Each row comes from the steps of one walk. Every step used is in the known rows, and no mark comes twice. Write the walk behind each row, first mark first.
In the rows, 128 means zero.
Known rows:
U H N: [103 131  88 133 121  93 157 113 129 109 121 133 130 127 132 151 128 106
 115  90 142  96 114  80 131 139 122 144 105 100 144  96 132 121]
N M U P V: [153 114  85 124 160 160 108 138 124 104 150 149 160 136  83 123 161 104
  68 108 145 127 109 128  73 120 151  59 123 223 177 138 119 122]
H N M U: [158 127 106 125 133 115 127 138 133 106 127 152 151 138 130 171 136 176
  92  99 162 119 120 129  57 142 148 102 120 155 158  88  99 100]
B P V H: [113 107  74 116 157 134  98 152 117 127 172 162 117 133 111 112 150  94
  83 130 132 114 125 115 140 114 168 114 149 157 209 159 103 108]
N P V H U M: [121 121 103 102 158 112 119 106 142 106 169 179 134 136 111 138 172  78
  73 139 145 172 120  95 106 139 137 102 123 167 218 138  95  99]
U M V: [140  98 107 137 186 124 130 107 129  79 124 161 116 140 131 131 130 171
 140 112 144 120 133 107 106 129 157  93  94 152 158 146 116 112]
P N M U G B: [135 152 115 125 157 139 146 148 105  97 117 180 163  77 161 139 151 145
  84 115 105 165 111 146  96 116 119  58  94 193 131 156 130 132]
V H U P B: [104 135  98 117 127 122 117 147 122 133 141 138 128  94 116  99 163  46
  49  96 140 152 107 126 119 121  94 130 122 105 183 134 136 132]
P N M V H: [144 111  52 133 173 120 126 136 124  78 152 151  82  95 107 142  89 191
  92  97 159 119 157 107  78 140 174 103 149 105 208 162 124 127]
V H N M U G: [138 114 101 112 157  98 119 149 100 102 129 181 144 106 127 159 162 180
  73  91 136 156 130 133  58 145 135  83 122 125 201 100 101 117]
P V H U: [129 129  84 108 125 116 121 110 143 146 179 152 108 159 124 144 145 105
  52  93 147 136 122 119 113 129 153 146 140 125 178 142 126 100]
H N M U G B: [143 133 132 121 134 112 142 147 110 106 101 185 162 109 174 156 190 147
  90 103 122 155  97 142  93 125 132  76  79 194 146 106 112 116]
G N P V H: [124 115  85  97 124 141 116 118 161 125 167 118 104 132  88 148 123  72
 100 125 129 117 138 107 126 132 138 108 151 182 215 127 126 109]
V H N: [133 111  91 118 113 103 140 124 129 124 139 134  89 114 119 153 125 139
  94  99 147 124 146 100 101 142 137 146 131 101 192  92 117 113]
P B: [106 135 120 112 137 135 143 140 116 107 106 122 152  97 151 117 134 109
 106 125 130 118 109 127 122 123 109 133 131 122 129 140 150 131]
M N P B: [110 118 120  94 149 138 149 137 134  92  92 109 164  80 147 135 113 110
 119 121 110 110 117 113 157 144  90 115 118 135 157 121 149 124]
U P B: [105 121 112 121 131 153 127 149 113 110  99 112 156  79 117  89 149  53
  93 121 123 132 106 117 130 114  95 108 108 145 150 134 153 141]
H U P B: [104 133 116 120 109 136 112 141 136 133 119 122 167 110 133 100 157  31
  64 102 133 158  94 129 134 112  90 128  91 128 134 136 144 127]
B P V: [112 106  93 119 141 152  91 147 133 128 147 148 158 148 131 111 147  82
  99 138 127 115 113 117 154 103 166 111 118 186 160 157 109 101]
U M N: [142  98 117 125 180 143 144 111 143  95 119 149 119  98 126 138 113 179
 188 123 103 127 132 106 103 169 136  99  91 154 174 128 135 101]
G N: [133 122 123 124 106 148 115 127 165 140 135 109 112 136 116 139 101 112
 160 119 118 119 127 132 122 133 130 123 122 156 141 122 140 110]
V H N M U: [161 130  88 121 151  97 135 146 118 106 151 167 106 126 108 173 142 189
  76  93 169 120 134 126  43 152 149 102 149 129 209  90  94 107]
G V: [123 131 114 130 132 152 108 128 138 108 141 121 104 156 136 125 110 132
 144 123 124 107 119 118 149  97 134 108 129 150 133 130 129 121]
U P: [127 111 118 138 123 146 109 136 125 128 127 119 133 110  98  97 139  73
 114 123 123 143 126 119 134 119 113 103 105 154 145 124 129 141]
U M V H N P: [135  86  83 116 171  93 134 109 132  69 132 164 105 119 117 156 142 146
  95 102 167 124 151  75 107 140 146  95 101 142 232 100  83 104]
V H U: [130 142 117 123 128 100 115 127 131 151 166 152 100 143 129 141 141 120
  84 106 146 152 127 137 117 137 125 147 141  80 164 127 114 117]
V H N P: [125 112 107 111 110  94 134 126 129 115 136 132 115 109 111 153 136 103
  83 119 150 133 147  92 126 139 116 129 136 114 205  82  98 121]
V H: [128 130 108 123 145 115 133 133 111 131 152 141  87 113 109 131 134 141
 110 121 136 129 140 124 112 137 130 130 156 100 176 129 121 138]
G U P: [122 115 119 140 150 148  78 149 136 139 136 107 117 126  78  97 142  83
  92 120 116 151 130  97 136  92 120  87 119 166 131 113 122 117]

Write each row's walk:
[147  88  89 134 135 108 120 130 142  89 112 148 124 140 137 159 126 180
 112  90 171 112 129 107  89 140 186 118 105 134 172 111 115 102]	H N M V
[128 128 136 113 161 128 116 132 105 121 121 148 176 140 149 133 146 147
  89  98 103 141 122 155 119 110 103  87 105 141 110 129 123 132]	M U G
[125  92  91 123 170 123  94 152 127 107 134 168 102 118 117 135 134 170
 142  93 121 148 135 143  94 141 173  81 121 124 206 150 135 120]	U G N M V H
[ 96 137 134 105 134 128 139 145 115  98  99 118 177  92 143 119 149  73
  93 150 135 132 111 120 148 117  87 118 134 139 139 126 130 140]	N P B
[123 112 126 115  91 111 128 122 144 112 111 118 155 124 129 152 133  91
  99 128 143 134 133  95 144 130 113 127 105 144 154  82 105 114]	H N P
[120 118  92 112 115 118 113 130 138  95 148 124  90 137 117 155 120 111
  97 116 146 114 139  84 148 109 125 109 134 143 207  80  99 115]	G V H N P
[136  97  76  92 161 132 140 110 141 108 155 127 108 113 101 149 113 130
  95 107 119 103 142  94 141 154 137 111 145 158 219 126 133 115]	M N P V H
[115 150  95 120 147  86 150 116 123  95 133 133 164 150 125 176 139  94
  62  86 155  82 115  92 136 123  85 106 110 137 142  79 100 123]	M U H N P
[156 110 100 133 126 131 109 149 134 104 126 144 153 121  95 142 148 117
  80  94 155 132 119 120  66 135 132  76  98 180 177  85 102 113]	H N M U P
[117 101  71  95 144  94 146 129 120  75 111 129 121 107 144 151 131 116
  41  80 170  91 137  89 128 119 120 129 125 109 206 105 118 118]	M V H N P B
[147  85  68 126 175  98 140 103 131  76 137 169  78 124 122 156 130 184
 107  83 162 115 152  78  79 144 168 110  97 125 226 111 103  96]	U M V H N
[137  80  53 118 118 134 117 138 132 102 149 149 112  91  73 126 161  88
  72 108 154 141 129  81  68 148 176  97 121 177 252 109 122 111]	U P V H N M
[109 107 134 114 110 148 105 131 148 137 115 123 150 119 139 124 125 104
 159 117  82 157 124 141 136 126 120 104  93 146 133 130 150 118]	U G N
[ 92 135 105 129 150  90 118 129 141 108 131 122 136 137 108 151 141  79
  79 107 138 116 121  54 160 109 108 110 119 130 139  75 103 107]	G U H N P
[103 132  91 144 165  95 117 147 134 105 131 149 121 122 106 148 149 139
 115 106 146 126 109  67  98 134 157 107 131 119 152  89 114 101]	G U H N M
[122 128 136 118 102 142 107 133 164 130 134 108 136 133 113 143 114  74
 146 138 122 134 130 126 143 129 111 109 125 170 149 112 122 114]	G N P
[130 114  77 120 119 126 120 123 141 106 155 130  65 139 124 152 106 146
 110  93 143  99 139  90 125 112 143 125 134 120 199  92 119 105]	G V H N
[156 118  66 120 180 144 113 143 109 104 174 160 118 119  64 121 164 117
  50 104 152 127 121 126  57 129 154  61 151 194 226 139 115 127]	N M U P V H
[111 116  94 142 141 148  85 179 131 101 134 155 161  82 116 112 114 113
 127 164 132 155 129 118 114 129 161  91 122 150 169 163 103 113]	B P N M
[135 117 121 112 174 106 124 115 149 108 151 171 116 110 118 152 136 134
 125 120 124 164 131 107 121 173 112 102 109 123 220 117 100  98]	V H U M N P
[110 107 125 101 184 144 154 127 132  65  89 140 167  64 141 129 133 123
 150 140 110 132 113  94 126 160  99  86  97 165 188 127 138 111]	U M N P B
[157 110  78 120 137 179  94 140 162 115 156 133 142 143  73 133 133  89
  99 101 134 123 108 133  63 126 151  54 118 247 191 129 132 100]	G N M U P V
[146  92  64 121 140  94 135 112 132 104 138 140  73 144 126 160 106 171
  76  60 164  89 154  97 111 129 160 142 119  99 195 105 115 106]	M V H N
[132 110 128 113 141 132 132 124 147 110 116 117 139 114 125 148 105 132
 140 124 111 117 134 115 160 151 107 112 117 143 153 111 127 120]	M N P
[109 120 120 110 109 117  90 134 154 160 153 150 122 133 137 135 138  98
 114  94 102 180 123 148 124 136 117 126 109 104 168 131 137 106]	V H U G N
[105 129  91 140 135  91 147 136 126  94 121 162 137 106 124 152 149 125
 133 111 154 121 106  89  94 159 151 123 117 109 168 102 123 121]	U H N M
[131 100 133 116 177 138 137 116 144  87 114 146 143  96 119 140 125 140
 172 145 107 141 132  98 130 164 117  80  95 170 182 118 116 108]	U M N P
[133  96  97  96 143 148 136 104 159 105 130 114 149 127 121 149 106 113
 113 115 112 107 128 100 156 142 133 110 119 184 170 125 141 107]	M N P V
[129 132 122 128 159 102 121 118 131 124 161 183 101 126 120 134 160 133
 116 126 142 174 125 118  87 150 134 119 121 106 193 133 100 105]	V H U M
[124 139 108 130 164 126 101 118 143 103 175 176  77 153 127 135 139 136
 132 119 141 154 116 108 108 118 140  98 121 127 196 132 105 102]	G V H U M
[118  88  56 110 125 124 100 138 135 123 159 151 119 132 120 135 143  94
  64 111 144 109 128  89 128 120 175 129 124 161 228 122  97  85]	B P V H N
[118 130  83 122 155 132 125 153 112 136 166 179  92 120 137 114 186  73
  83 133 131 112 104 125 158 101 166 107 135 198 203 165 105 111]	G B P V H
[107 113 125 105 214 145 123 137 143  76 102 128 152  79 122 129 134 135
 130 139 101 141 118  75 129 133 109  67 112 175 175 115 131  93]	G U M N P B
[142 111  80 126 174 104 129 120 117 111 151 145  72 145 116 137 117 173
  92  82 153  96 148 125 121 125 155 125 145  98 181 142 119 129]	M V H
[112 137 154 124 129 126 143 136 103 133 101 162 145  96 175 112 182 101
 123 130  91 161 101 143 159 110 111 103  86 165 114 142 139 141]	U G B
